What can hang from each mark
L: T V
H: D
M: H K S
S: M
V: D L
Q: B T
Z: D
D: H K V Z
B: M Q
T: Q

Every row comes from one small tree of marks. Brackets hold a mark, then the marks that hang from it, in alphabetical order. Every link used is in the known rows. Which tree was each row made from?
Known rows
[V D [L T]]: [-12   9 -58  10   0 -51 -10  -5   0 -19  -9   7 -15 -18  -6   5  -4  -9
   8   8   9  39 -12  -2 -15  14  -7   1]
[H D]: [  0 -10  46  -7   5 -32   1   4   5  13   3  -4   2  -5  -2   5   0 -12
  -3  11   5  21  -3  -5  -5   1   5  18]
[Z [D V]]: [ 30  -4  -4  -7  -8 -25  -7  -3   8   1   2  -9  -2 -19   6   8 -16 -28
  -8  21  -3  15  11   0  20  -5   6 -14]
[D H K V Z]: [  4   5   2  -1   1  66   0   5   2  14   6   8  21  34 -10   1  -2  -8
   1  -9 -10 -14  16 -13  23  -5  -2  -7]
[M [H [D K]] S]: [-36  -6  62 -10   2  69  16  10  10  16  -1  11  11  26   3  -3  -3  23
   9 -15   5 -22  24  -6   2 -18   5  -2]
[Z [D H]]: [ 22   3  19  -8  -2  10   2   7   0  -9   2  -2  14  -1  -4   2  -3 -14
 -17  21  -4  -8  17  -8   7  -9   8  11]
[D H K [V L] Z]: [ -5  11 -34   5  -2  60   0  -3   6   8  -2  17  17  23 -12  -3  -8   4
   6 -11  -8  -1  10  -6  20   1  -9   6]
[D H]: [  2  -3  -4  -5   3  20  -4   3  -5  -6  -1  -2  12  12  -2   4   0   1
 -16   2  -2   1   2  -8   6  -6  -4  21]
[M [H D] K S]: [-21 -15  58   0   2  63  17  16  12  10  -3   4   7   2   7  -3  -9  26
  10 -21   7   3  24   4  -3 -29   6  -5]
[L T]: [ -4  -1 -34  10  -2 -46  -6 -11  -4  -7  -6  -1 -10  -8   0   9  -6  -6
   3  10   3  30 -18  -2  -6   6  -7  15]
[M H S]: [-21 -11   0   1   0  34   2   5   2  -3  -3   3   5   5  13   2 -10  16
  -7 -17   6   0  13  -2   8 -19  -5   0]
[S [M [H [D V]] K]]: [ 17 -15  45   4  13  38   4   8   0  10   3  -6  -2  -4   9   0 -10  37
  -1 -10  -6   1  15  20   5 -24   8 -15]
[S [M H K]]: [ 11 -13  13  10   9  34   5   5 -12  -8   1  -7  -1   6  10   1   2  39
 -16 -12  -6   5   1  17   0 -21  -1  -1]
[B [M K] Q]: [ 21  -8  18  -7  -5 -13  -3  -6  -5  -7   6 -21  -7   6   2  -3  14  17
  -7   2  -4   8 -12   2  -8  -6   5  15]
[B [M K S]]: [  3  -6  -8   1  10  34   4 -10   2  -6  -4   5  -2   5  11  -6  -3  24
  -7 -21   2   8  18  -2   9 -12   2 -14]
[V [D H K Z]]: [ -1  11  37  -6   9  54   2  23  -3   4  12   9  25  40 -18   0  19 -20
  -5  -6  -4 -16  20 -24   2   2   4 -14]
[S [M K]]: [ 14 -12   7   7   9   7   2  -7 -11  -6   3  -6  -2   9   6   3   5  22
 -18  -2  -4  18  -2   9   5  -7  -4   6]
[B M]: [ 21  -2 -15  -3  11 -34  -9  -9  -7  -4   1  -4  -5  -5   5  -1   5   3
 -18   1   0  14  -6  -3   1   5   4   2]
[L T [V [D K Z]]]: [ -9  19 -14  15   1 -45  -8  -6  -3  -5  -3  15  -5  16 -22   5  11 -14
  23   6  -1  20 -14 -26 -10  19   7 -15]
[M [H D] S]: [-23 -12  52  -4   5  29   9  12   8  10   0   5   8   1   9  -1  -9  13
   4 -12   9  -2  19  -4  -1 -17   5   2]
[S M]: [ 10  -8   3   3  12 -28  -6 -10 -15  -7   6  -5  -1   6   8   4   4   9
 -24   7  -2  14  -7   1   7   4  -6  13]
[Q [B M] T]: [ 11  -4  -7 -12  -6 -55  -2   1  -7   0   7 -14  -8 -17   5  -5  12 -19
 -17   8   1 -25 -18   6  -7  14  -5  -1]
[V [D K] [L T]]: [-23  14 -48   3  -3 -11  -3  -6   2 -12  -9  13 -12   7 -11   3   2   1
  14   4   5  16  -7  -5 -12  14  -6  -3]
[T [Q [B [M H]]]]: [ -1   3 -12  -8   2 -12   4  -1 -13 -10   1 -16 -14 -26  17 -10   9  -3
 -13  -5   4 -69  -6  23 -22   8   1 -11]
[M H K]: [  4 -14   4   4  -4  36   5  13   0  -1  -4  -8   0  -1   5   4  -1  20
  -3 -15  -1  15  -2  12  -2 -25   1   1]
[D H K [V [L T]]]: [-19  14 -81   6  -7  46  -3 -19   5  -8 -16  17  -3  15  -8   1 -19  26
  16  -2  -7  -5   0   2  10   0 -12  10]
[D H Z]: [ 10   2  14   6   6  14   0  10  -6   3   7   4  23  14  -9   1   5 -16
 -11  -2  -3  11   3 -14   6  -1  -3  15]
[Q [B [M H]] T]: [  8  -5  -2 -10  -7 -27   0  13  -7  -1   6 -14  -7 -20   8  -7   9  -1
 -16  -1  -1 -37 -14  14 -12   0  -2  -7]
[T Q]: [ -8  -3  -3  -2  -3 -25  -3  -4  -3  -5  -3  -8  -3 -13  10   7   3 -18
  -1  13   6 -12 -18   8  -2  10  -4  15]
[M [H [D V]] K S]: [-13 -17  39  -1   0  73  10  11  19  15  -4   2   3  -3  12   0 -22  25
  16 -25   3   0  30   8  12 -33   6 -23]
[D [V L]]: [  1  -5 -62   2  -7 -21 -13 -15   8  -2  -8   1  -8 -17   6   6 -18   1
  -1   0   1  34  -9   7  16   2 -11   8]
[Q [B [M S]] T]: [-12  -4  -5 -11  -6 -21   2  -4  -2  -2   5  -5  -4  -9  12  -9   4 -11
 -12  -4   5 -36   2   0   2   9  -9  -9]
[H [D K Z]]: [ -5   0  74  -1   5   3  12  10   4  28  11   7  15  21 -14   0  11 -21
   8   3   1   9   3 -14  -2   6   7   8]

Which tree is each row?
[  1   4 -17 -10   3 -39   1 -13 -13  -9   2 -15 -16 -23  14  -8  10 -21
 -14   4   5 -56 -10  15 -17  22  -2  -4] => [T [Q [B M]]]
[ 10   7   6   8   5 -65 -15   4  -2  -4   3   3   2  -3 -14   5  11 -27
   2   5   2  36 -11 -25  -3  14   9 -11] => [L [V [D Z]]]
[-14   0  -1  -8  -4  15   2 -10  17  17  -6   8  -3   4  -4   0 -12   7
  14   2   0  10   4   4   9   2  -1   8] => [H [D K [V L]]]
[ 10 -13  65   5  15  28  11  12  -6   5   4  -4   1   2   5  -2   3  37
  -6  -6  -3   3   8  16  -9 -20   9   3] => [S [M [H D] K]]
[ -6  -2  79   1   4  32  15  22   4  27   9   7  16  19 -11  -2   9  -3
  10  -6   0  -3   7  -6  -7  -7  10   1] => [M [H [D K Z]]]
[  1  13 -59   5 -15  -9   1 -21  12  -6 -12  12 -14 -13  -4   3 -21  -2
  18  20  -4  12   3   6  10   5  -2  -5] => [Z [D K [V [L T]]]]
[ -3   6  22   0   4  55   7   9  -4  10   7  10  25  40 -14  -1  11  -6
  -5  -6  -7 -12   9 -17   8  -1  -2  12] => [D H K Z]
[ 14  -9  83 -15  -8 -42  -2  23   1   8  11 -19   1  -9   1  -5  17  14
   6  18   0 -15 -22   4 -16  -5  13  23] => [B [M [H D]] [Q T]]
[-21   3 -15 -10   4  -6   6 -17  -7 -10   0  -6 -11 -15  21 -11   3 -13
 -10  -8   9 -67   9   9  -8  18  -6 -13] => [T [Q [B [M S]]]]
[ 17   0   6 -12 -11  15   0  -5  10   7   2  -3   0   6   1   6 -10 -18
  -2  17  -7  -8  17  -3  22  -6   7 -18] => [Z [D K V]]
[ 17  -7  26 -13 -12 -63 -12   4  -5  -4  10 -20  -2  -2   3   0  18  -1
  -4  23  -2   1 -32  -3  -2   8   1  25] => [B M [Q T]]
[  2   7 -72  26  -3 -46  -9 -16   4   0  -8  12  -8 -23  -4   5 -20 -13
  19   2   1  50 -15   2   5  14 -13   4] => [D [V [L T]] Z]
[-19 -14   5   4  -3  68  10   9   5  -3  -6   2   4   7  12   1  -9  28
   1 -26   4   5  18   6   7 -30  -3  -9] => [M H K S]
[  4   1 -11  -6   0  -5   9  -9 -10  -8  -1 -17 -17 -21  12  -9  10  -9
  -7  -5   2 -51  -4  23 -19  10   0 -11] => [T [Q [B [M K]]]]
[  4  -1   0   2  -2  20  -2  -1   5  20   7   3   9  21  -4   6  -3 -20
   4  -6  -6   9   4  -9  22   2  -3 -14] => [D K V Z]
[ -4  14 -39  21   4 -56  -7   2  -2 -10  -2  13  -5 -18 -12   3   1 -26
  14   4   8  48 -11  -8 -15  20  -6  -4] => [V [D Z] [L T]]
[ -5   8 -27  -5   4  15  -8   9   0 -18  -4   7   8   2  -8   0   3   0
 -10   0   3  10   8  -8  -4   2  -3   8] => [V [D H] L]
[ -3  18  16   0   5  21  -6   9  -2  -3   2  14  17  36 -24   0  17  -5
   4  -2  -6  -9   7 -31   1   6  10  -9] => [L [V [D H K Z]]]
[ 15  -8  29 -11 -13 -36  -8  16  -6  -5   9 -20  -1  -5   6  -2  16  16
  -2  13  -4 -11 -29   5  -7  -6   4  19] => [B [M H] [Q T]]
[ 20   1 -40  -1 -11 -29  -7 -11  12  -6  -6   0  -6 -31   5   3 -21 -15
  -2  19  -1  26   6   7  17   0   0  -2] => [Z [D [V L]]]
[ -6  -5  69  -5  14  34  11   7  -7  12   6   3   5  25   1  -3   9  34
  -8  -1  -4 -23   9   5  -4  -9   7   5] => [S [M [H [D K]]]]
[-34  11 -73   9 -14 -54   5 -23  -7 -17 -13  -3 -25 -37   7  -2  -5 -19
  13  12  10 -29 -28  24 -27  29 -19  21] => [V [L [T [Q B]]]]
[  0   5  36  -3   5   9   0  18  -1  10  13   4  12  27 -13   4  18 -32
  -2  -3   1   9   9 -19   1   9   4 -21] => [V [D K Z]]
[ -7   4  18   3   0  10   6  -2  15  26   2  14   7   5 -11  -2  -7 -11
  19  -2  -1  20   6  -3   9   9   0   2] => [H [D K [V L] Z]]
[  2  -1  -6  -4   0  23  12   3 -11 -10  -3 -17 -16 -23  15 -11   9   9
  -6 -15   1 -66  -2  31 -24  -3   3 -18] => [T [Q [B [M H K]]]]
[ 20 -11  30  -9 -16 -29  -4   7  -1  -3   7 -22  -4   0   1  -2  18  12
   2  13  -5   4 -27   5  -4  -4   2  20] => [B [M K] [Q T]]
[  3  13 -24  21   4 -85 -16  -4  -4 -11  -3   9  -8 -10 -17   7   5 -22
  18   9   3  42 -19 -24 -14  20   6 -12] => [L T [V [D Z]]]
[  7   6 -42  11   1  21  -7  -2   4   1  -2  12  15  -3  -6  -1 -13  -5
   1  -6  -4  20   5  -3  17   1 -10  10] => [D H [V L] Z]
[ 17   7   8 -15  -7  61   2   2   8   2   1   2  13  20  -5   2 -10  -6
  -6  13 -12 -30  29  -7  24 -12   8 -12] => [Z [D H K V]]
[-18   1  -9  -6   1  29  15 -14  -4 -10  -3  -7 -12 -13  19 -13   4   0
  -3 -18   7 -61  14  17 -10   6  -4 -20] => [T [Q [B [M K S]]]]
[-11  13 -66  20  -7  -4  -2 -17   6   7  -7  18  -5   3  -9   2 -14  -4
  26  -2  -3  28  -9   0   9  13 -12  -1] => [D K [V [L T]] Z]
[ -5  10 -42  10   0 -80 -19 -11  -3 -20 -10   3 -18 -12 -10   9   0  -4
  12  13   3  32 -21 -17 -14  14   5  -5] => [L T [V D]]
[ -6   3 -90  14  -7 -40 -12 -23   6  -9 -15   7 -18 -24   2   7 -25   5
  14   5   2  40 -17   9   6   8 -13   8] => [D [V [L T]]]
[ 18  -4  42  -6  17 -13   0  10  -1   7   1  -2  -2 -12   3  -6   4  19
  -8  -3   2  -2   3   4 -13  -8  17  -1] => [B [M [H D]]]
